What can hang from each mark
W: U X
Y: L
A: H M
M: A X
L: J Y
P: S
U: J W
H: A S
J: L
S: H P
X: M W

Each row was made from one small tree. Brackets hold a mark, then the marks that hang from it, in alphabetical order. Every link used is in the known rows. Write each row's tree.
In the rows, 128 means zero.
Known rows
{X {M {A H}} {W U}}: [150 143 139 126 124 130 141 123 126 119 109 120 100 132  92 121 131  92
 136 148 142 151 128 138 117 124 150]
{U J}: [120 120 121 122 140 133 116 133 131 107 143 140 100 136 111 155 118  96
 132 116 104 121 148 152 128 132 114]
{S {H {A {M {X W}}}} P}: [121 127 138 132 114 130 128 126 132 122 100 124 200 125 135 120 164  85
 110 135 113 130 120 119 134 140 141]
{X {M {A {H S}}} {W {U J}}}: [153 145 138 122 128 131 141 127 129 118 112 118 103 130  96 125 123 129
 143 143 131 153 140 144 116 124 132]
{A H M}: [105 115 131 139 145 130 123 140 113 131 127 125 161 175 161  98 172 151
 128 127 130 147 113 121 130 129 148]
{A {H {S P}} {M {X W}}}: [119 131 133 144 133 132 127 137 113 150 119 120 184 142 160 107 144 188
 131 120 138 152 109 111 120 130 127]
{P {S {H {A {M {X {W U}}}}}}}: [127 141 131 128 125 128 144 132 127 135 125 128 129 116 122 109 132 137
 130 162 120 147 111 132 121 117 131]
{W {X {M {A H}}}}: [129 140 125 131 128 117 116 125 127 144 133 124 106 118 147 121 132 156
 124 113 141 119 124 122 141 127 137]
{X {M {A H}} W}: [143 145 142 131 128 131 131 122 116 126 108 120 108 124  96 125 141  81
 127 129 138 147 127 149 124 131 143]
{W {U {J L}} {X {M A}}}: [148 121 116 114 127 112 135 128 149 126 148 131  92 126 120 133 104 156
 145 120 123 115 147 125 127 122 132]
{S H P}: [113 120 133 131 113 134 120 125 138 126  96 136 160 135 135 120 145  11
  95 129 124 123 118 126 127 137 145]
{X {M {A {H {S P}}}} W}: [146 148 143 131 126 130 131 121 121 133 100 119 116 114 108 122 144 100
 125 127 140 149 125 140 121 132 134]
{W U {X {M A}}}: [141 138 119 121 121 114 128 123 143 128 134 125  78 120 129 122 117 159
 142 138 150 120 128 110 126 116 139]
{L J}: [126 117 124 139 132 129 103 125 131 123 136 142  68 128 111 144 118  79
 137 107 129 113 138 147 137 124 139]
{W U {X M}}: [140 141 113 123 123 118 126 127 142 135 137 127  84 113 124 123 110 137
 139 138 147 111 131 112 120 119 136]
{J L}: [113  96 125 120 129 132 135 124 130 128 141 148 110 134 119 140 128  19
 113 110 128 100 132 133 125 129 125]
{J {L Y}}: [118  94 131 126 127 129 136 123 118 136 144 145 120 138 143 151 106  13
 105  98 124  95 128 135 123 132 126]
{S {H {A {M {X {W U}}}}} P}: [125 126 136 129 112 130 132 127 136 118 101 124 196 130 132 118 160  92
 114 144 114 132 121 114 130 137 143]
{P {S H}}: [116 134 129 129 128 131 133 131 127 141 123 137 102 122 128 109 128  80
 114 148 123 140 109 142 121 117 132]
{H {A {M {X {W U}}}} {S P}}: [131 139 133 122 126 125 131 125 133 126 120 116 160 100 155 129 160 236
 144 142 132 132 126  95 122 127  89]
{Y L}: [103 118 125 129 135 138 114 122 133 124 123 145  82 151 121 143 126 113
 111 132 120 104 133 128 120 136 133]
{S {H {A {M X}}}}: [106 124 138 127 123 133 129 134 122 115 124 123 182 146 138 112 155 100
 117 144 117 125 126 125 138 128 139]
{A H {M X}}: [107 116 130 144 145 130 124 141 110 133 137 126 168 168 156 103 146 161
 130 114 130 148 111 117 127 126 155]
{M {A {H {S P}}} {X W}}: [127 132 140 137 116 134 133 122 119 131 121 123 138 124 140 139 107 162
 123 122 149 151 113 120 137 122 130]
{U {J {L Y}} {W {X M}}}: [144 117 113 127 135 128 122 128 125 130 153 136 131 113 100 159  71  97
 124  96 102  92 153 157 137 146 110]

Write each row's tree
[141 124 122 125 114 137 141 125 128 123 133 135 107 122  90 163  93  49
 135 143 124 121 141 149 115 132 116] : {X {W {U {J {L Y}}}}}
[150 123 113 120 127 115 134 130 142 137 152 132 102 121 128 139  87 133
 139 113 118 103 148 126 121 126 129] : {W {U {J {L Y}}} {X M}}
[143 147 141 126 127 127 129 118 119 121 111 124  87 111  79 135 138  71
 133 130 139 140 130 153 116 131 137] : {X {M A} W}
[114 126 130 135 131 141 122 132 128 144 113 127 150 139 178 114 143 131
 108 127 140 133 117 110 136 125 119] : {A {H {S P}}}
[121 134 135 119 133 123 123 125 133 125 115 117 158 109 173 122 187 232
 136 135 129 127 125  98 128 130  86] : {H {A M} {S P}}
[132 132 143 126 141 124 122 125 127 123 109 124 105 137 142 107 153 121
 119 112 139 143 123 127 125 125 142] : {X {M {A {H {S P}}}}}
[125 137 133 117 126 131 123 121 137 126 114 121 142  95 170 136 163 194
 123 138 131 116 131  99 136 128  81] : {H A {S P}}
[113 132 133 143 135 135 130 140 108 148 129 118 178 150 156 105 138 190
 135 127 140 150 112 117 121 125 126] : {A {H S} {M {X W}}}
[131 112 105 123 130 133 122 128 134 123 155 140 131 115  89 161  86 114
 128 113 107  93 153 151 145 144 101] : {U {J L} {W X}}
[147 135 116 117 128 113 127 129 147 121 143 126  85 123 122 133 108 184
 149 129 128 123 144 123 128 120 132] : {W {U J} {X {M A}}}
[114 124 131 146 137 132 128 139 107 137 133 123 173 159 139 111 142 150
 133 122 131 152 112 126 126 130 150] : {A H {M {X W}}}
[133 143 126 131 125 116 115 124 131 151 125 122 114 108 159 119 135 172
 122 110 143 119 122 114 138 128 127] : {W {X {M {A {H {S P}}}}}}
[131 131 105 129 131 134 109 129 132 116 148 133 116 112  92 160  88 141
 134 127 112 106 149 152 144 142 101] : {U J {W X}}
[145 114 117 126 134 124 123 125 126 125 151 134 129 119 104 159  77 114
 125  97 105  98 151 156 140 144 112] : {U {J {L Y}} {W {X {M A}}}}
[117 135 132 126 132 126 136 132 126 135 123 130 128 123 140 103 153 137
 122 154 114 143 111 134 127 119 128] : {P {S {H {A M}}}}
[117 121 138 130 119 128 124 128 133 119 103 126 197 132 146 115 168  92
 108 130 111 128 119 114 135 138 143] : {S {H {A {M X}}} P}
[106 124 132 140 142 132 125 142 111 143 134 120 170 160 173  98 142 204
 132 120 139 148 111 110 123 121 129] : {A {H S} {M X}}
[127 140 131 118 132 129 134 131 127 119 138 114 155 113 146 132 146 252
 153 147 125 130 138 110 125 122  83] : {H {A {M {X {W {U J}}}}} S}
[131 142 113 132 128 132 111 122 125 128 132 129 106 103  96 136 105 107
 124 133 144 104 129 136 135 136 119] : {U {W {X M}}}
[129 126 135 135 117 133 140 124 121 115 132 125 123 142 121 139  99 145
 132 136 148 154 117 122 136 118 151] : {M {A H} {X {W U}}}
[128 103 118 113 131 132 138 131 145 106 145 142  93 147 107 144 106  81
 138 137 117 118 146 132 117 121 126] : {W {U {J L}}}
[124 142 132 130 128 128 139 131 122 140 126 128 135 111 124 111 137 135
 124 152 116 145 110 137 125 120 128] : {P {S {H {A {M {X W}}}}}}
[147 120 117 117 129 115 137 130 146 129 147 129 106 134 132 126 107 167
 141 119 121 119 145 121 133 122 138] : {W {U {J L}} {X {M {A H}}}}
[134 118 132 125 117 127 141 120 128 108 143 134 101 127  91 159  87 117
 139 125 138 139 131 135 126 121 135] : {M A {X {W {U {J L}}}}}
